Each row was made from one path, in order. Every step used is in the known rows, and no mark comes twice. Write each row's path.
Known rows:
ralar, kobav: 28.5 13.3 -13.7 11.4 11.8 5.2 -1.6 17.3 11.0 -39.6 3.1 33.8 2.8 -7.0 -25.6 -6.6 -18.2 -17.6 -14.2 -57.7 -1.4 -1.0 -37.5 -10.4 14.9 31.9
feva, solilo: 7.3 -11.4 25.0 9.4 -9.2 -9.9 43.5 -11.3 6.4 -25.2 20.9 11.5 -20.8 0.6 0.6 -12.3 14.9 1.9 -3.7 0.0 1.0 -23.3 9.0 -17.0 15.8 28.1
kinus, tezozag, ralar: 12.7 -19.6 -11.7 15.7 56.9 4.2 -32.7 11.3 -14.5 9.0 9.2 0.6 -29.9 -1.3 22.0 -5.0 -17.9 1.2 7.0 -0.6 -20.0 -25.7 15.3 34.8 1.6 2.2
solilo, feva: 5.5 24.7 7.2 12.8 6.5 -3.1 49.2 13.6 -14.9 -14.2 -10.5 -0.9 2.1 8.9 -28.4 8.1 -34.0 -1.5 9.1 2.2 -13.5 -9.3 -12.3 -12.5 3.4 17.7
solilo, seru, tezozag: 8.0 23.4 13.7 -4.2 -10.0 11.5 -22.5 8.4 -2.8 -3.4 -8.0 -23.2 3.7 4.6 -2.4 8.5 -14.6 -4.2 9.5 -22.7 10.3 -13.7 15.1 9.7 1.4 -23.3
seru, tezozag: 6.1 10.0 8.4 -9.6 -18.1 1.2 -19.0 -8.9 -1.2 -39.1 6.6 -10.3 -16.5 -7.3 10.7 -17.1 -18.2 -12.7 8.1 -33.6 12.2 -17.6 23.4 3.7 22.0 -7.5
solilo, seru: 22.5 10.7 8.2 19.9 13.0 4.2 23.4 20.3 -8.1 1.2 1.3 -8.2 -3.3 10.9 -13.7 5.4 -19.6 -0.1 3.9 -8.1 -7.3 -7.7 -14.2 -4.7 -0.9 12.4
leta, feva, solilo: 7.8 -12.8 34.6 41.5 -20.1 26.4 24.1 -6.5 23.6 -15.1 11.0 -7.0 -13.1 -3.3 6.9 -15.0 46.2 12.8 -14.6 -2.4 19.7 1.3 -4.3 -12.6 -0.4 39.4
solilo, seru, tezozag, kanib, leta, feva, vuzu: -1.6 6.3 -30.4 -19.2 -36.1 -15.3 -44.7 -4.6 24.3 36.3 7.7 -18.2 19.0 12.1 -8.4 8.2 10.1 11.4 -20.1 6.6 19.5 26.4 19.7 12.6 -14.2 -40.6
kinus, tezozag, seru: 13.5 -17.8 2.8 20.9 46.8 2.3 -16.8 17.0 -20.1 11.3 0.0 -3.5 -19.8 -14.6 3.0 -0.4 -10.4 1.9 4.4 9.4 -17.8 -12.8 -10.1 13.9 3.7 -17.1
kinus, tezozag, kanib, leta, feva, solilo: 2.1 -26.9 -33.3 27.6 8.1 3.9 -1.2 7.3 1.5 2.9 6.8 23.4 0.6 -16.4 6.5 3.0 30.9 -3.5 -25.5 30.5 1.3 25.9 6.5 -17.6 8.3 -3.7
seru, tezozag, kanib: 5.7 -6.6 -26.8 -31.9 12.2 -17.5 -28.7 -16.8 7.4 -30.2 -12.6 -20.7 -16.6 -19.5 12.4 -4.8 -35.1 -5.5 11.9 -32.0 5.8 -26.0 13.4 -3.3 30.8 -9.6
solilo, seru, tezozag, kanib, leta, feva: 2.7 4.0 -36.3 -4.6 -10.2 6.9 -39.2 9.8 9.6 13.0 -23.2 -22.7 23.2 -2.6 -3.7 14.3 1.0 -2.7 -12.5 -0.7 18.7 34.4 -1.2 2.0 2.7 -36.0
vuzu, feva, solilo: 4.6 -22.1 10.5 -8.7 4.6 -1.4 40.0 5.4 -12.2 -6.0 40.0 20.9 -3.7 -6.0 7.0 9.9 5.6 3.9 -3.1 -5.0 0.3 -27.4 -23.3 -22.5 -21.5 39.9
kanib, tezozag: 4.3 4.6 -17.1 -7.8 -6.8 10.4 15.3 -8.5 -27.6 -32.6 21.1 6.9 -21.6 3.4 9.9 -44.1 -24.0 -51.1 7.9 -13.0 -11.9 -3.5 -3.4 -16.4 16.1 12.4
feva, tezozag: 2.4 7.1 27.8 2.6 -2.0 -5.0 3.5 -17.7 3.9 -34.0 9.9 -0.4 -17.9 -7.8 10.3 -19.7 -9.4 -4.0 3.4 -10.5 -4.8 -2.4 22.5 15.4 -2.2 9.7
kinus, tezozag, kanib, leta, feva: 15.7 -21.4 -56.6 32.2 23.4 6.5 -16.6 19.3 -11.8 -7.3 2.7 14.2 -2.4 -21.7 6.1 -1.6 -11.4 -14.8 -18.7 14.4 -5.0 35.4 -7.3 -10.7 10.5 -6.1
leta, feva: 19.8 -3.3 10.2 49.3 -4.5 28.6 7.4 6.2 10.6 -26.8 5.3 -14.3 -16.6 -6.0 6.4 -19.4 5.6 0.3 -6.6 -18.3 16.0 10.1 -17.2 -3.6 0.4 37.2
tezozag, ralar: 11.9 -22.5 -1.9 -0.9 41.5 -9.8 -5.7 -8.5 7.5 -4.8 9.3 -12.2 -32.1 10.5 13.5 -12.0 -18.0 10.5 10.2 -12.5 -12.1 -27.7 0.7 29.5 10.1 21.3
seru, solilo, feva, tezozag, kanib: -19.1 22.6 6.7 -18.2 -2.3 -14.7 22.7 -8.2 -7.8 13.3 -34.9 -7.1 7.9 -1.3 -11.9 17.7 -33.0 16.8 31.7 12.7 -19.0 -29.6 10.3 -20.8 14.7 4.6
solilo, seru, tezozag, ralar, kobav: 10.8 23.9 -4.5 -23.5 33.3 19.1 -84.7 15.4 27.2 23.8 -26.9 -8.5 22.0 14.4 -11.7 21.2 -5.1 6.5 -5.2 -54.0 7.0 -14.3 -13.9 45.0 -7.8 -24.7
leta, feva, tezozag: 4.2 5.9 36.8 36.3 -11.7 28.2 -14.5 -12.0 18.7 -27.1 -1.6 -19.1 -12.0 -11.4 18.0 -20.1 19.6 7.0 -5.9 -10.9 12.5 22.7 9.0 21.2 -18.0 21.6
kobav, ralar: -15.4 8.0 14.7 25.1 -12.7 2.7 35.8 5.5 -11.3 -35.5 18.6 -4.0 -20.6 11.9 33.8 5.6 -27.1 -15.0 3.7 -28.6 -20.0 -13.2 -9.4 -23.8 6.6 31.2
feva, leta: 12.3 -4.6 -13.3 26.8 -5.5 -24.5 27.0 -10.4 12.7 -43.2 10.0 9.1 -21.0 0.9 -1.4 -11.0 -6.3 0.4 -3.0 -1.7 25.9 27.1 14.7 20.8 5.2 18.5

Which path is each row?
-4.6 3.7 13.3 27.9 -30.3 11.4 -6.6 -11.1 9.1 -27.7 11.5 6.7 2.0 -1.4 10.1 -25.2 21.5 -11.7 -20.6 10.4 8.7 51.8 18.2 17.5 -12.5 -3.1
kanib, leta, feva, tezozag
-18.8 42.7 42.2 3.1 -33.0 4.1 28.9 -2.9 -18.3 4.5 -17.5 0.6 9.4 10.6 -10.2 4.0 -15.0 7.0 25.9 10.2 -12.8 -22.1 21.2 -11.7 3.2 3.9
seru, solilo, feva, tezozag
5.5 3.1 -36.7 -28.9 34.6 16.8 -45.9 0.1 1.5 -4.1 2.5 22.0 -2.0 11.0 0.1 -29.2 -13.8 -39.3 -3.6 -45.1 -13.7 -6.8 -30.4 16.9 6.3 12.5
kanib, tezozag, ralar, kobav
0.2 -32.7 -25.2 10.4 -8.8 -11.4 25.6 -9.1 20.8 -9.0 5.5 10.5 -0.9 -7.6 -2.2 -5.9 32.5 4.6 -24.5 19.4 9.6 23.9 -5.7 -25.0 16.3 15.6
tezozag, kanib, leta, feva, solilo
-4.6 16.2 38.2 -10.6 -28.4 9.9 -4.9 -2.4 9.9 7.2 -3.3 -13.8 6.4 8.1 -1.2 12.3 26.8 7.0 1.7 -5.2 17.6 -20.7 28.1 1.6 0.2 -21.6
feva, solilo, seru, tezozag
-18.2 18.5 47.0 -9.0 22.7 -11.8 9.8 -6.5 -3.1 22.0 -35.1 -23.2 8.5 5.8 -23.9 13.6 -3.7 23.2 13.7 28.0 -18.5 0.5 -2.6 30.1 -22.4 -18.4
solilo, feva, tezozag, seru
1.6 -4.1 13.1 -13.8 11.7 1.3 0.2 -1.9 -15.2 -16.9 28.1 9.3 -0.5 -14.2 16.6 2.4 -20.0 -1.6 3.9 -12.8 -9.0 -6.1 -9.6 9.3 -36.4 20.2
vuzu, feva, tezozag
-32.2 23.4 -5.5 -9.5 -26.1 -6.6 25.1 -6.1 -23.1 34.0 -28.5 -0.5 11.2 21.4 -19.2 -5.6 1.9 -9.8 29.1 38.7 7.0 15.5 -5.9 1.3 1.3 -22.6
kanib, tezozag, seru, solilo, feva, leta
-14.9 -13.6 33.7 -24.2 6.4 0.1 -16.5 -1.6 -18.5 34.7 9.8 -1.3 5.3 -9.4 19.2 10.4 1.1 21.6 25.9 2.3 -10.9 -31.1 -22.9 1.8 -26.0 2.2
vuzu, feva, tezozag, seru, solilo
-4.8 5.2 22.8 -28.2 -11.4 14.4 -10.5 13.8 -9.5 26.6 15.3 -2.7 23.6 0.6 4.9 33.1 17.1 11.2 1.2 -9.2 14.6 -28.3 -3.5 -5.8 -34.6 -12.0
vuzu, feva, solilo, seru, tezozag
13.2 -16.3 -26.2 7.6 8.0 -18.0 22.0 8.1 -5.8 -24.3 29.4 21.2 -3.7 -6.4 5.3 11.4 -18.1 3.1 -0.7 -6.9 22.4 22.0 -18.6 11.1 -31.3 31.2
vuzu, feva, leta
3.3 -19.1 -18.7 14.7 -0.6 -3.2 23.8 9.9 18.2 27.3 -9.1 0.6 17.7 6.2 -15.9 18.0 35.8 13.0 -22.7 30.8 5.9 30.4 -15.3 -19.7 -2.6 -0.2
tezozag, kanib, leta, feva, solilo, seru
10.5 3.8 30.8 15.4 -1.6 0.0 41.1 5.4 5.3 12.8 4.9 1.1 -1.1 13.3 -11.7 13.3 21.4 10.3 -3.3 10.0 -1.1 -16.9 -1.6 -13.0 -4.1 12.0
feva, solilo, seru
-11.3 -1.4 33.1 -27.1 9.8 4.4 -38.2 -10.9 22.3 40.8 -10.6 -28.4 -2.0 21.3 14.3 15.4 32.0 27.5 8.0 1.9 9.6 -35.8 34.5 37.7 -8.8 -26.1
feva, solilo, seru, tezozag, ralar
-9.8 -1.8 -19.5 -43.4 -13.5 -28.3 -4.4 -9.5 7.9 15.6 -9.2 5.2 19.1 4.5 -10.1 20.0 11.3 -2.6 -7.5 16.4 6.0 0.9 25.1 -12.0 17.7 -45.3
feva, solilo, seru, tezozag, kanib, leta
-13.2 -17.3 -17.0 -16.4 -30.0 -4.2 -19.6 -20.0 26.0 -12.2 -4.7 -2.1 5.1 -13.1 10.4 -4.9 37.3 0.1 -19.0 5.8 27.4 18.4 22.6 -11.6 19.3 -19.4
seru, tezozag, kanib, leta, feva, solilo
-13.6 -13.4 -35.4 -62.5 0.2 -23.1 -9.8 8.3 -10.9 36.8 9.8 16.1 36.4 -2.0 -3.5 41.3 2.8 2.7 -8.2 11.8 2.6 -1.7 -7.4 -17.8 -19.4 -35.0
vuzu, feva, solilo, seru, tezozag, kanib, leta
5.2 -11.0 1.2 13.5 18.6 7.4 -22.3 -16.3 28.8 -18.1 -18.0 -29.2 -13.4 -25.1 15.1 -9.5 4.7 15.6 -4.2 -7.8 6.9 15.1 1.3 11.0 -6.3 21.9
leta, feva, tezozag, kanib
-26.6 24.4 9.1 -20.1 -14.5 12.5 22.6 2.8 -40.6 41.4 -21.7 -7.5 8.0 19.3 -15.3 -12.5 -16.6 -20.9 33.8 22.9 -22.7 -26.1 -24.2 -27.4 15.1 -13.5
kanib, tezozag, seru, solilo, feva
10.3 2.4 39.6 47.8 -12.3 34.4 22.6 12.5 21.8 19.3 -5.6 -18.3 5.9 10.0 -7.3 9.2 52.0 21.6 -12.4 8.5 19.2 6.9 -13.3 -9.6 -19.6 23.0
leta, feva, solilo, seru
14.7 -21.7 -67.1 -2.9 33.5 -28.5 1.7 13.9 -27.5 -14.1 11.3 33.0 -7.1 -17.6 0.0 -0.2 -39.2 -24.6 -6.2 14.7 -25.2 9.7 5.6 -16.0 28.9 -17.6
kinus, tezozag, kanib, leta
-26.2 22.6 -14.7 -31.1 -20.7 -34.7 28.3 -6.4 -19.8 11.5 -25.0 20.4 22.0 6.7 -19.9 12.9 -28.7 -1.7 18.1 30.9 -24.1 1.9 17.3 -24.1 19.5 -17.6
seru, solilo, feva, tezozag, kanib, leta
-4.8 -25.7 -44.9 -46.6 23.5 -37.3 -0.7 -5.3 -17.2 -9.6 22.9 27.4 11.2 -17.7 8.5 11.3 -32.9 -8.2 -5.1 8.1 -20.1 16.2 -12.6 -3.6 -22.0 -3.2
vuzu, feva, tezozag, kanib, leta
-13.1 -4.7 2.8 -17.6 -12.3 12.2 1.6 -9.6 -30.0 20.0 5.6 -2.8 -16.3 7.1 13.3 -37.8 -6.2 -27.8 28.2 1.8 -13.7 -29.3 -17.0 -24.2 27.6 -4.4
kanib, tezozag, seru, solilo
-9.4 20.5 17.8 19.1 15.9 11.3 10.8 30.8 -41.8 49.0 -26.2 -1.4 8.9 2.8 -19.8 24.2 -15.3 14.4 27.7 28.4 -23.3 -33.0 -10.5 -13.4 7.4 -21.6
kinus, tezozag, seru, solilo, feva
-3.0 4.6 -6.2 8.0 13.8 16.7 -69.5 -1.4 38.0 -1.6 -8.6 21.7 21.2 5.3 -1.9 -10.5 32.6 -1.2 -31.7 -23.0 4.2 51.1 -10.5 53.7 -21.7 -1.4
kanib, leta, feva, tezozag, ralar, kobav
2.7 26.7 12.5 -2.1 -19.7 -25.4 48.2 -1.4 -3.3 9.9 22.1 6.9 -2.0 26.6 -35.2 1.5 -25.4 10.4 0.8 9.6 -13.8 -16.7 7.9 1.3 -11.2 12.4
solilo, feva, vuzu
-1.2 -0.6 12.8 0.8 -5.6 24.4 -29.7 -2.7 34.1 26.6 -32.1 -41.3 11.8 -8.3 5.1 23.6 38.6 28.6 -5.7 -4.1 30.9 -6.0 6.2 -3.2 -5.8 -9.9
leta, feva, solilo, seru, tezozag, kanib
-3.9 -14.8 -30.5 -27.9 11.6 -44.2 3.5 -20.5 2.2 -27.2 3.4 19.1 -4.9 -10.0 2.8 -11.3 -23.0 -13.7 -5.2 11.7 -17.0 21.1 20.5 3.6 14.8 -13.5
feva, tezozag, kanib, leta
11.4 -5.8 -12.7 38.6 -23.3 10.5 15.7 8.6 -0.1 -27.9 17.8 10.9 -2.3 1.4 -2.2 -21.7 9.6 -18.5 -21.1 0.8 9.4 40.3 -10.8 -8.2 7.1 12.1
kanib, leta, feva
-21.2 -6.0 32.2 18.0 -35.4 10.7 -22.2 -8.7 5.7 23.3 -8.1 -3.9 8.3 1.6 9.6 -16.7 44.7 12.8 0.1 25.4 6.3 26.7 5.4 8.0 0.3 -20.9
kanib, leta, feva, tezozag, seru, solilo
